Known rows, with every way that one mark hangs from another:
j892(j131 j496 j887): [ -6.7  17.2  32.5  -9.4   3.0   6.2  42.5 -32.5 -21.5  48.1   4.2  11.1
 -42.2 -17.4   5.3 -28.0 -32.9 -25.6   2.3]
j131(j892(j496 j887(j8))): [ 46.2  12.9   6.1  27.4  -5.3  14.7  -2.2  11.1  -6.6  18.2 -22.7   9.6
  24.9  30.6 -21.1  -1.3  15.0   6.6  25.2]
j131(j892(j303(j969) j887)): [ -8.8 -30.8  14.5  12.2  11.6 -19.2 -31.5   1.7  15.3  -6.9 -51.5  -1.2
  63.8  27.8  -6.4  14.4  65.5  23.0  -5.2]
j131(j892(j303 j887(j8(j304)))): [ 49.3 -13.1   1.9   6.3 -22.2 -75.6  -5.6  26.3 -19.5  29.3 -24.5 -15.3
  56.2   9.3  -8.1  -8.1  41.0  30.1  31.4]
j892(j303(j969) j496 j887): [-20.7 -27.1  20.4  -3.3   8.1 -11.8 -20.6 -21.2 -11.4   7.6  13.6  10.3
  19.5  -1.9 -16.7  19.9   4.6  28.4  14.3]
j304(j8): [-82.2  42.6 -64.5  33.7   9.9  25.0 -32.2  36.1  36.2  -6.9 -10.9  44.3
  -6.7 -10.0  -8.1  25.0 -30.9  -2.5  -4.9]
j303(j892(j496)): [-35.4  27.2 -45.5  34.3  -9.4  70.3 -10.5  -9.8   7.3 -25.8  21.2 -20.4
  -6.4  -9.1 -21.6 -25.4 -35.0 -46.7  -0.5]
j887(j892): [-51.1  11.4 -60.7  15.0  17.5  25.9 -21.5  22.7  22.1  42.8 -46.9  57.9
 -54.5 -15.1 -20.7  25.9 -12.9 -23.9 -24.9]
j303(j892(j131 j887(j8)) j969): [ 28.6  -0.8  23.5 -37.0  16.1  26.3 -10.4 -26.5   5.0 -31.0  12.5 -40.1
  40.6  24.3   5.1   0.7   7.7 -40.1 -10.9]
j131(j892(j303)): [ -6.3 -17.6 -20.7  53.6   2.4 -16.2  -3.7  21.1  12.4  -0.2 -34.8  -5.5
  30.8   6.3 -12.7   0.2  59.6  14.1  -7.5]
j496(j892(j131 j303 j887)): [ -8.2  -3.3  24.3 -24.7  -8.8 -34.5  18.3  -0.7   7.3 -18.1  -7.2   7.3
 -37.5 -24.7  59.1 -31.5 -17.1  28.5  -2.9]
j303(j892 j969): [-45.2   1.2 -46.0  10.4  18.2  72.2 -49.2 -13.6  31.0 -54.5   6.4 -10.9
  36.6  17.2 -24.0  32.6  -2.0 -35.6 -37.0]
j892(j131 j887): [-12.5   6.4   8.8 -17.0  16.5 -27.7  11.3 -21.5  -6.8  47.4 -29.5   2.5
 -29.4 -21.5  17.9 -15.5 -10.0 -39.4 -12.0]
j496(j892(j131 j303(j969))): [-12.5 -13.2  16.0  -4.4   2.0   5.3  24.0   1.0  22.6 -46.6  24.2  26.5
 -28.9  -9.7  37.4  16.3  -2.4  45.6 -37.0]
j892(j131 j496 j887(j8)): [ 63.9  18.4  40.2 -13.0  -0.1 -14.0  48.1 -17.5 -33.6  49.9  29.3  -2.2
 -35.6  -7.5  -0.6 -16.2 -25.6 -14.0  23.9]
j131(j892): [-14.7   4.6 -41.0  55.2   9.1  24.7 -15.4  16.3  23.3   5.0 -45.4  19.8
  17.1  16.9 -20.2  15.4  31.3  -7.7 -21.4]
j496(j892(j303(j969) j887(j8))): [ 27.1 -13.0   0.4 -24.4   2.1 -24.9 -36.5  20.6  12.4 -43.3  10.9  24.1
   3.8   6.5  28.2  30.4 -10.5  58.3  10.2]
j496(j892): [-33.8  23.4 -58.8  22.1   0.4  38.5 -26.0  20.7  31.6 -34.3  -3.3  52.9
 -49.2 -14.3  17.7  24.7 -50.8  19.8 -25.8]
j303(j892(j131 j887)): [-22.3  17.2  -3.1 -17.9  -0.3  12.6  -0.2 -25.3   3.8  -6.6 -20.6 -47.9
   2.4  -9.8  21.3 -56.5 -14.1 -69.4  -4.3]
j496(j892(j131 j303)): [ -8.5  -2.3   2.9   6.3  -8.3 -12.3  34.2   8.9  11.9 -28.8  16.2  16.2
 -49.9 -28.5  43.7 -14.3 -12.7  32.9 -21.8]
j969(j303(j892(j887))): [-66.8  -4.9 -33.2   0.8  -3.1   8.0 -44.5  12.2   5.2 -46.0  -6.4 -53.7
  -5.1  -3.1  -1.3  -8.8   5.8 -29.8   6.5]
j303(j892(j131)): [-21.6  18.8 -23.6  11.5   0.0  36.9  17.6 -16.4   8.6 -16.7   5.2 -39.8
 -10.1 -15.7   7.0 -40.3  -9.0 -64.8 -22.7]
j496(j892(j131 j303(j969) j887)): [-11.9 -14.4  36.4 -34.6   2.3 -16.9   7.7  -7.9  16.1 -35.0  -0.6  18.4
 -17.4  -5.8  49.9   1.6  -7.1  42.7 -18.3]
j887(j8(j304) j892(j131)): [ 51.4  22.7 -17.6 -26.0 -20.6 -40.3  52.5  31.4 -28.5  83.7  17.1  40.6
 -47.5 -18.7 -18.3  17.2 -29.8  -0.7  -5.0]

Rows:
[ -6.1 -34.7  23.2   6.6  22.6 -27.8  33.6 -16.3  -0.4   5.5  23.7  -4.4
  -2.2 -14.7   1.8  24.4  43.9  11.3 -36.2] => j892(j131 j303(j969))
[-28.6  -2.4  17.1 -32.5  16.3  42.0 -16.4 -39.3  16.6 -32.5  -9.4 -32.3
  34.4  18.1  10.0  -7.0   2.8 -48.7 -27.7] => j303(j892(j131 j887) j969)
[  3.9 -11.0  57.1 -10.6  -7.6 -45.7  55.6 -29.1 -32.9  42.0  16.9 -20.2
 -24.6 -30.8  16.3 -45.6   2.5   2.0  20.6] => j892(j131 j303 j496 j887)
[ -4.6 -23.6  33.3  19.5   0.2   6.1  -8.7  -8.6   5.1  -5.8 -24.2   4.1
  54.1  29.9 -17.9   5.3  48.0  32.6   6.7] => j131(j892(j303(j969) j496 j887))
[-29.2 -13.3 -25.7  10.7   4.4  13.3 -25.8  17.0  30.0 -56.8  13.7  40.2
 -14.3  -6.2  18.8  41.3 -12.2  55.4 -27.3] => j496(j892(j303(j969)))
[ 41.6  11.9 -19.2   8.3 -16.4 -35.1 -17.4  22.4 -10.6  34.8 -36.1   9.1
  42.9  20.6 -17.6   8.1  11.3   7.5  16.9] => j131(j892(j887(j8(j304))))
[ 48.1 -25.5  28.6 -10.0   7.4 -31.5 -12.3  -3.9 -24.1   9.5  40.5  -1.8
  26.8   7.1 -21.7  30.1  11.8  40.2  36.5] => j892(j303(j969) j496 j887(j8))
[ 47.2 -29.9  19.8   7.8  10.6 -36.2 -25.4  15.8   4.2  -4.7 -30.9 -11.7
  69.0  36.8 -10.2  21.5  72.0  32.4  13.2] => j131(j892(j303(j969) j887(j8)))
[ -1.6 -10.6  19.7  29.0 -11.6 -10.2   2.3   1.4  -5.1  12.9 -33.3  -6.7
  34.0  12.7  -9.5 -26.3  38.4  19.7  22.5] => j131(j892(j303 j496 j887))
[-29.5   0.1  -2.9  -2.9  17.7  65.0  -0.5 -29.8  21.9 -43.8  16.9 -22.9
  22.6  12.5  -6.0   9.5   6.2 -45.4 -46.0] => j303(j892(j131) j969)
[-24.5  -2.4 -17.7 -10.2  -7.2 -25.1 -32.3  16.3  15.1 -27.9 -17.5  21.3
 -23.3 -20.0  40.4  -8.2 -26.2  37.1   6.9] => j496(j892(j303 j887))
[ 32.6  24.0  -2.6 -32.8 -24.5 -23.0  14.7 -11.7 -23.6  12.1  14.2 -51.6
  15.7 -11.4  11.1 -47.2 -28.8 -49.3  16.2] => j303(j892(j131 j887(j8(j304))))
[ 38.7  25.8  22.8 -14.5 -13.5  23.5  29.8 -21.6 -18.9  -3.7  29.2 -52.5
  -2.3  -0.5   7.1 -58.1 -25.4 -51.9  23.9] => j303(j892(j131 j496 j887(j8)))
[ -4.7 -22.4  12.7  49.7   0.4  28.7   9.3   1.9   9.9 -16.5   0.0  12.0
  42.2  27.9 -31.0  22.9  52.3  37.3 -11.2] => j131(j892(j303(j969) j496))
[ 32.7  22.9 -59.2 -11.0 -18.7 -31.6   3.1  45.5 -18.2  74.2   6.6  53.9
 -32.9 -14.4 -35.6  38.7 -36.7   7.3   6.6] => j887(j8(j304) j892)
[ 21.5  21.1 -32.0 -13.4  -1.3  -1.0 -37.6  25.0  14.3 -21.0  -6.8  37.0
 -31.9  -2.3  27.4  13.6 -49.5  23.5   9.8] => j496(j892(j887(j8)))
[ 50.5 -17.0   6.8  18.3  -0.2 -55.3 -13.8  23.9  -5.0  12.9 -37.6 -21.1
  49.1  16.9  -3.5  -8.9  60.9  19.6  28.9] => j131(j892(j303 j887(j8)))
[ 40.7  26.1 -20.1 -10.5 -25.2 -30.0  -1.4   3.6 -43.2  58.1  34.6  23.3
  -5.2 -12.4 -29.9  11.2 -62.8  10.8  38.7] => j892(j496 j887(j8(j304)))
[-63.3   1.1 -17.2   6.9 -13.7  28.9 -25.0   5.9  -2.5 -45.0  14.3 -48.5
 -12.0  -1.2 -10.6 -14.0  -8.7 -22.5  15.1] => j969(j303(j892(j496 j887)))
[-63.4   1.9 -34.1  31.6 -11.2  46.3 -13.5  12.5   1.0 -55.0  34.5 -43.0
 -21.3  -3.8 -20.9  -1.2  -6.6 -19.0   1.6] => j969(j303(j892(j496)))
[ 40.2  21.5 -31.2  15.4   4.0  27.6  11.1  33.8  -5.3  47.2  12.3  49.5
 -56.6  -1.4 -37.8  28.9 -23.8  -0.2  14.6] => j887(j8 j892(j496))
[ 16.3   7.5   0.9 -16.1   5.0  60.6 -37.9 -20.5   2.3 -40.2  27.7 -21.1
  44.8  31.2 -25.0  14.6 -19.3 -21.1  11.7] => j303(j892(j496 j887(j8)) j969)
[ -0.4 -27.9  73.1 -22.7   5.8 -22.9  43.0 -39.9 -22.5  19.1  27.1  -6.5
   1.4  -8.3   6.2  -7.1  17.1  18.0   1.5] => j892(j131 j303(j969) j496 j887)
[ 44.4  18.2   0.5  15.5 -28.3  -7.8   4.7  13.4 -22.1  36.3  -9.7  15.7
  33.8  22.3 -28.4  -1.0  -5.6  18.0  29.0] => j131(j892(j496 j887(j8(j304))))
[-39.2  -5.1 -21.6  19.7  -1.7  11.0  14.0  17.3   1.8  40.0  -8.5  41.8
 -50.7 -23.3 -21.3   1.7  -3.9   6.6   1.2] => j887(j892(j303 j496))
[ 38.9  21.0  10.4 -27.1  -2.6  -8.0  12.3  10.5   4.3 -10.5   2.5  22.0
 -46.7  -6.1  46.0  -6.8 -40.3  15.4  -0.3] => j496(j892(j131 j887(j8)))
[-23.5   5.8  36.7 -25.9   4.7  68.2   5.2 -48.8   6.1 -32.0  17.3 -25.2
  25.2  19.5  -2.4 -15.0 -14.8 -39.8 -15.4] => j303(j892(j131 j496 j887) j969)
[ -8.1  -5.6   5.1 -13.9  -5.5 -11.5   0.7   9.0 -11.5 -37.6  16.9 -72.9
 -12.5   1.1   9.6 -19.6  17.8 -30.0  13.8] => j969(j303(j892(j131 j887(j8))))
[ -4.6 -36.8  49.4 -31.2  20.8 -56.7  13.1 -27.5  -8.2  19.5  -7.1 -14.4
  13.4 -11.5  17.5   3.6  37.9   6.4 -13.1] => j892(j131 j303(j969) j887)
[-31.0  19.5   0.7   7.4   4.6  44.6  52.4  -2.2   4.0  53.9  -9.2  51.6
 -76.4 -16.6 -13.1  -4.3 -23.4 -24.4 -22.1] => j887(j892(j131 j496))
[ 63.5 -34.5  57.1 -36.9  20.4 -76.3  21.4 -12.3 -21.1  19.7  20.8 -25.4
  20.6  -0.3  14.6  13.3  44.2  17.3   8.4] => j892(j131 j303(j969) j887(j8))
